Each row comes from the steps of one path. Every step used is in the known rows, and no mark comes twice. Write the path behind each row, first mark first.
In the rows, zero is written as 128.
Known rows
b k x: [135 152 144  93 164 117 142 110 105 142 106  62 108 102 173  89 129 149
 127 148 119 125 114 166 173 145 154 173 140 151 159 169 123 207 164]
p k x u: [156 119 127 129 163 121 134 125 102 148 113  71 111  88 170  88 149 158
 139 189 117 126 112 152 133 158 156 157 164 163 136 168 117 134 143]
u x t: [143 176 110 107 124 103 126 146 117 139 121  75 108  96 171 124 135 192
 119 125 142 117 118 167 117 143 185 128 170 132 166 164 105 141 124]
l t p k y f: [164 140 122 163 104 149 121 103 116 169 100  96 112 114 177  81 125 129
 136 120 121 161 124 152  89 152 106 131 168 133 140 139 160 161 134]
k y: [160 192 116  92 111 120 121 131  92 147 122  59 124  96 165  89 129 155
 113 120 118 128 109 172 118 144 135 135 139 145 173 168 135 167 145]
b c g: [140 193 148  30 145  97 130 144 103 124 149  51 137  73 172 102 107 177
 118 142 134 134  92 167 108 122 161 150 137 132 167 200 116 168 169]
l q: [159 179 136  86 121 115 104 124 115 143 109  54 110  81 169 117 150 154
 126 180 128  92 135 177 105 144 131 140 121 143 171 196 114 190 151]
b k l q s: [149 151 137  91 125 126 130 117  94 144  50  52 122 105 154 107 170 144
 129 133 125 136 114 176 111 161 123 139 102 123 151 206 109 218 175]
x k y: [178 161 128 103 121 112 148 110 108 167 127  61 111 104 171  67 121 145
 134 117 117 135 111 154 133 162 122 146 123 146 159 147 122 156 136]
s q l t: [193 173 124  49  79 147 141  96 100 130 109  55 110  89 156 110 154 170
 106 121 126 131 112 146 120 153 152 133 129 148 145 141 108 173 141]
p k x t g: [145 151 110  88 142  90 143  99 117 147 136 104 100 101 150 110 120 168
 137 159 118 115  98 183 165 135 152 147 190 176 131 176  95 148 135]
b k y f: [163 149 136 104 127 135 131  89 107 169 105  56 101 123 169  93 126 132
 132  97  67 156 122 162 102 162 121 138 149 141 167 165 159 204 144]
p k l q s: [164 152 121 110 139 126 118 123  83 152  60  63 129  99 146 104 173 133
 137 161 140 136 109 178 106 148 107 126 112 134 135 199  95 174 162]
q s: [142 165 115 101 101 104 128 129 109 138 146  43 146  90 172  85 156 163
 115 136 140 150 117 193  97 164 154 139 125 131 158 193 113 179 171]
p k l t x u: [159 146 151 113 135 139 159 123  91 130  81  75 127  75 196 101 140 199
 121 139 136 127 122 124 113 115 150 137 173 136 134 114 100 146 136]
y f: [164 169 127  92 115 122 125  99 122 157 153  39 114  99 177  88 134 149
 129 143  94 144 136 167  94 151 137 126 159 129 168 168 132 177 154]
u x k y: [177 175 146 122 174 109 146 138 108 165 123  66 103 126 161  83 124 164
 133 101 131 139 107 156 147 166 144 137 137 147 158 153 119 132 126]
s q l t p: [191 165 112  87  70 150 139 107 123 134 107  73 116  93 150  95 164 158
 117 126 158 139 116 143 119 158 145 144 127 135 135 156 124 168 143]
q l: [173 179 102  79  94 130 145 108  97 138 125  55 132  85 156  81 142 153
 111 134 122 137 104 160 137 153 146 144 140 132 169 187 110 158 157]
t y k b c: [155 148 184  75 189  65 123 137 119 173 143  82  96  91 140  57  83 145
 109 113 102 156 131 165 106  94 123 176 174 108 145 180 168 174 187]
l t p k b c: [135 113 156 126 144 107 130 163 122 147 113 120 121  64 175  63 110 144
 127 171 162 149 122 132 102 103 119 173 153  94 127 158 164 156 161]
s q l t x k y f: [222 174 162  78 146 160 158  78 117 173 123  65  86 149 159 111 145 169
 145  60  88 175 138 120 128 187 148 110 147 158 134  80 100 138 113]
t x k l: [175 185 156  80 161 110 176 119 106 154 123  53 121  95 177  69 131 173
 139 114 148 132 123 138 168 126 134 145 133 125 148 119  83 157 140]
u x k b c: [155 142 183  92 217  77 147 179 125 161 150  83 103  96 156  67 113 166
 138 142 135 154 120 130 134 137 151 162 143 105 150 163 133 120 154]
s q l: [203 175 112  49 103 136 138 102 102 140 121  45 108  97 137 104 163 150
 122 133 123 135 107 159 126 157 142 136 117 153 146 174 109 164 139]
l t x k: [152 162 171  97 135 109 167 104 127 143 144  66 118  86 213  85 114 195
 129 127 147 123 143 141 140 139 154 153 136 133 151  96  93 174 134]
k p: [159 151 117  95 112 104 110 128 118 136 141  55 119  93 170  90 152 131
 115 168 142 138 106 172 109 121 137 153 124 126 155 174 131 173 171]
x k: [166 145 137  96 115 100 158  98 124 158 147  50 113  83 183  60 120 150
 138 148 132 125 123 154 130 154 127 158 118 133 153 153 113 169 143]
y k b c g: [136 157 157  53 172  79 132 149 109 154 148  65 110  87 160  91  76 145
 113 141 121 161  91 160  87 118 139 163 129 119 148 182 137 178 171]
t g: [158 187 130  57 107  82 147 100 125 133 170  56 126  82 160  92 121 177
 113 147 118 114 109 195 132 129 136 144 155 156 163 216 117 182 161]
s q l t p k y: [203 149 107 121  96 163 135 105  97 153  70  99 106 113 135  98 154 130
 129 113 148 152  95 142 120 155 109 141 126 157 118 147 135 146 119]
t x k l q s: [169 176 162  98 172 111 149 130 110 159 103  54 124 115 162 103 175 170
 150 127 152 141 137 159 133 167 140 128 107 125 139 154  65 165 157]
s q: [182 174 128  55 115 112 123 113 114 138 135  34 105  87 157 106 152 156
 125 153 133 116 121 174 104 136 138 138 110 154 145 162 122 185 138]
y k: [146 157 131 101 122 105 134  95 116 155 129  39 108  97 172  82 106 134
 112 132 135 133 116 171 104 140 128 163 123 139 151 163 131 205 148]

Which path is each row?
[166 134 104 144  83 144 154 102 109 142  92 101 132  80 171  68 135 137
 120 147 161 145 103 144 132 146 121 160 147 127 134 168 126 157 145]
q l t p k
[152 151 128 103 137 123 128 134 112 140 138  55 116  89 173  90 156 183
 124 172 113 122 125 152 137 169 184 147 168 152 160 170 115 142 160]
k x u
[164 178 140 116 168  93 106 128 110 171  57  77  89 140 119 131 152 170
 120  69 128 146 125 190 102 150 157 120 181 123 136 192  99 159 162]
u x t y k l q s
[159 144 113 152 132 126 119 135 104 154  59  80 132 101 139  90 186 122
 145 168 177 146 112 176 105 155  99 138 112 119 123 213 111 168 162]
t p k l q s
[171 128 138  97 129  86 160 131 121 168 156  72 109  73 177  56 119 139
 136 172 117 138 126 151 121 147 114 156 127 118 148 148 128 155 149]
x k b
[167 177 131  96 149 103 114 102 127 173 140  86  90 115 152 101 136 171
 136 102  70 142 151 176 141 143 176 123 240 137 160 146 122 145 157]
k x t y f
[167 155 107 132 121 126 147 124  98 151  80  80 130  83 154  57 141 123
 136 155 171 136 102 154 138 114  96 156 136 119 132 176 128 162 149]
t p k l
[150 164 153  43  95 111 174  77 104 125  90  71 120  86 174  91 106 183
 103 107 108 117  97 162 149 110 122 153 158 138 151 176 119 219 168]
b k l t g
[164 159 113 120 134 122 128 118  82 155  97  77 120  98 161  85 121 132
 126 139 118 132  99 173 115 134 108 143 133 157 151 167 135 164 131]
p k y
[171 149  97 151  89 158 143 111  93 152  73 112 128 100 158  72 132 134
 116 113 148 156  94 145 132 157 116 148 150 137 141 163 135 143 136]
q l t p k y
[149 157 128 115 180 117 134 118  94 149 116  74 116  97 165  83 132 138
 135 177 136 128 109 170 163 136 138 160 146 160 141 159 111 163 149]
p k x
[155 167 142 116 154  76 124 111 128 164 115  80  80 119 147 108 102 173
 111  72 121 132 126 183 115 124 164 150 203 137 148 165 126 161 137]
u x t y k
[138 105 118 134 129  94 124 169 130 161 116 134 109  69 158  75 124 135
 142 170 163 150 116 135  94 110 130 167 170  96 127 167 151 130 140]
x t p k b c
[163 144 139 126 158  72 104 119 137 162 118  88  71 133 141 113 124 146
 110  86 133 154 113 182 112 112 161 153 189 128 137 163 135 152 160]
u x t y k p
[152 139 130 108 134  91 133 124 114 167 139  61 101  89 167  73 102 126
 111 152 120 146 119 169  96 133 116 162 129 121 148 159 146 192 158]
y k b
[192 109 118 130 123 161 142 109 116 145  83  95  99 106 144  98 178 158
 138 162 149 146 109 121 134 183 161 151 155 165 104 150 116 121 136]
s q l t p k x u
[152 153  93 176 139 118 121 155 114 160  81 122 103 120 149 112 138 152
 138 116 168 140 100 164 118 146 144 136 171 139 139 168 133 117 103]
u x t p k y
[158 146 112 145 135 152 150 113 104 145  89 109 126 100 157  72 142 140
 128 150 161 150 103 142 178 159 144 165 163 140 131 152 112 146 153]
q l t p k x
[144 117 141 106 147 123 142 113 113 140 106  61 103  95 178  92 147 172
 130 161 101 128 117 146 141 169 174 170 157 153 154 173 130 180 159]
b k x u
[150 116 135 101 118 106 124 107 121 136 111  60 107  98 175  91 142 120
 119 158 132 142 100 165 116 120 127 174 110 127 151 179 145 211 173]
b k p
[210 141 151  68 118 115 116  69 119 155 104  67  75 129 129  99 137 126
  98  85 114 166 109 164 114 123 130 159 140 144 115 143 137 184 175]
s q l t y k p
[165 133  86 173  94 136 118 107 129 181 101 109  97 119 160  96 138 120
 153 117 119 161 118 155  84 158 118 123 184 134 139 155 148 139 112]
x t p k y f
[165 110 110 163 120 157 149 115 112 145  88 108 121  90 164  74 161 162
 130 163 143 148 108 123 147 181 166 159 178 143 127 160 121 117 151]
q l t p k x u
[175 167 145  90 102 116 146  68 107 157 104  70 107  99 154  70  96 155
  92  73 100 147 119 165 132 132 136 163 173 133 150 156 130 186 171]
q l t y k
[167 166 152 131 139 124 166 136 124 152  92  81 115 101 173  62 133 175
 130 106 182 137 115 123 157 144 141 147 148 105 139 131 110 142 146]
u x k l t p
[213 182 144  42  99 122 136  86 101 139 110  68 103  90 141  98 143 177
 105  95  99 131 126 167 128 130 144 137 167 148 143 156 122 167 157]
s q l t y
[136 167  95 131 107 117 121 142 136 149 124  98 113  94 160  94 153 163
 136 148 165 124 124 158 151 155 180 150 178 130 152 155 111 149 145]
k x t p
[160 167 161  99 161  94 167 110 128 154 159  55 116  93 192  77 125 176
 141 138 145 126 136 155 148 143 145 157 127 139 151 131  92 165 133]
t x k
[136 144 131 151 145 131 133 123 116 144 102 100 119  93 176  78 133 147
 132 170 168 130 118 155 159 138 140 166 157 142 130 141 123 168 152]
l t p k x
[157 161 131  74 116 126 157 105  91 140  71  53 119  85 170  78 130 145
 120 119 122 128 103 152 144 118 120 157 131 122 159 170 127 212 160]
b k l
[149 213 154  72 130 131 149 133  92 125 104  61 139  83 190  99 132 202
 105 108 149 123 130 144 148 104 161 131 162 118 162 107  93 176 156]
k l t x
[158 141  82 138  83 125 145 124 108 156  69 103 117  79 158  81 143 135
 140 139 173 131 103 144 123 118 118 146 162 114 128 156 116 147 128]
x t p k l
[189 170 166  70 115 103 165  91 103 158 100  71 115  80 174  50 109 173
 120  87 108 126 129 145 154 108 119 149 175 116 145 126 114 168 169]
x k l t y
[124 129 110 132 119 119 138 120 137 151  91 104  97 102 168  97 143 152
 140 137 155 128 118 154 159 158 167 172 163 132 146 158 126 185 143]
b k x t p
[194 134 114 112  89 148 145  95 113 142  86  88 108  93 149  92 157 134
 131 144 166 141 105 144 117 149 115 153 120 147 111 156 123 161 129]
s q l t p k
[210 137 162  71 139 130 150  96 130 141 128  70  92 121 163 106 163 158
 133 121 151 162 115 127 143 151 151 148 107 144 117  95  88 149 144]
s q l t x k p
[145 137 101 171 132 106 131 144 130 150 102 109 103  99 162 105 139 157
 140 148 183 130 107 165 118 138 148 147 168 130 131 174 121 133 110]
u x t p k
[169 177 151  94 152  98 111 104 101 170  73  50 107 119 125  92 147 139
 115  94 114 148 126 197 104 140 114 138 142 127 139 205 116 199 189]
t y k l q s
[152 146 101 172 146 121 113 163 112 157  42 107 113 121 134 127 191 152
 151 137 190 145 106 169 102 163 143 122 148 117 121 199  95 131 133]
u x t p k l q s
[147 147 116 150 171 117 133 130 116 154 114  93 119  99 157  69 142 129
 146 181 168 135 112 168 167 144 129 168 147 145 131 173 124 158 149]
t p k x
[146 148 137  89 149  93 135 100 116 155  96  99  89 100 158 100 121 171
 128 108  94 122 128 177 173 126 166 167 202 147 153 160 126 188 157]
b k x t y
[129 135 116  98 128 117 139 110 116 144  94  87  96  99 175 110 132 161
 131 130 118 121 115 157 160 152 174 163 164 146 156 145 112 193 141]
b k x t
[161 127 124 110 110  78 103  92 138 165 121  84  80 112 151  97 118 129
 110 103 121 149 116 181  99 108 139 162 175 125 134 153 140 177 164]
x t y k p
[157 179 159  97 191  88 126  96 113 169 127  60  92 117 142  73 105 145
 116 108 107 137 130 188 165 128 141 170 175 153 147 166 130 188 176]
t y k x
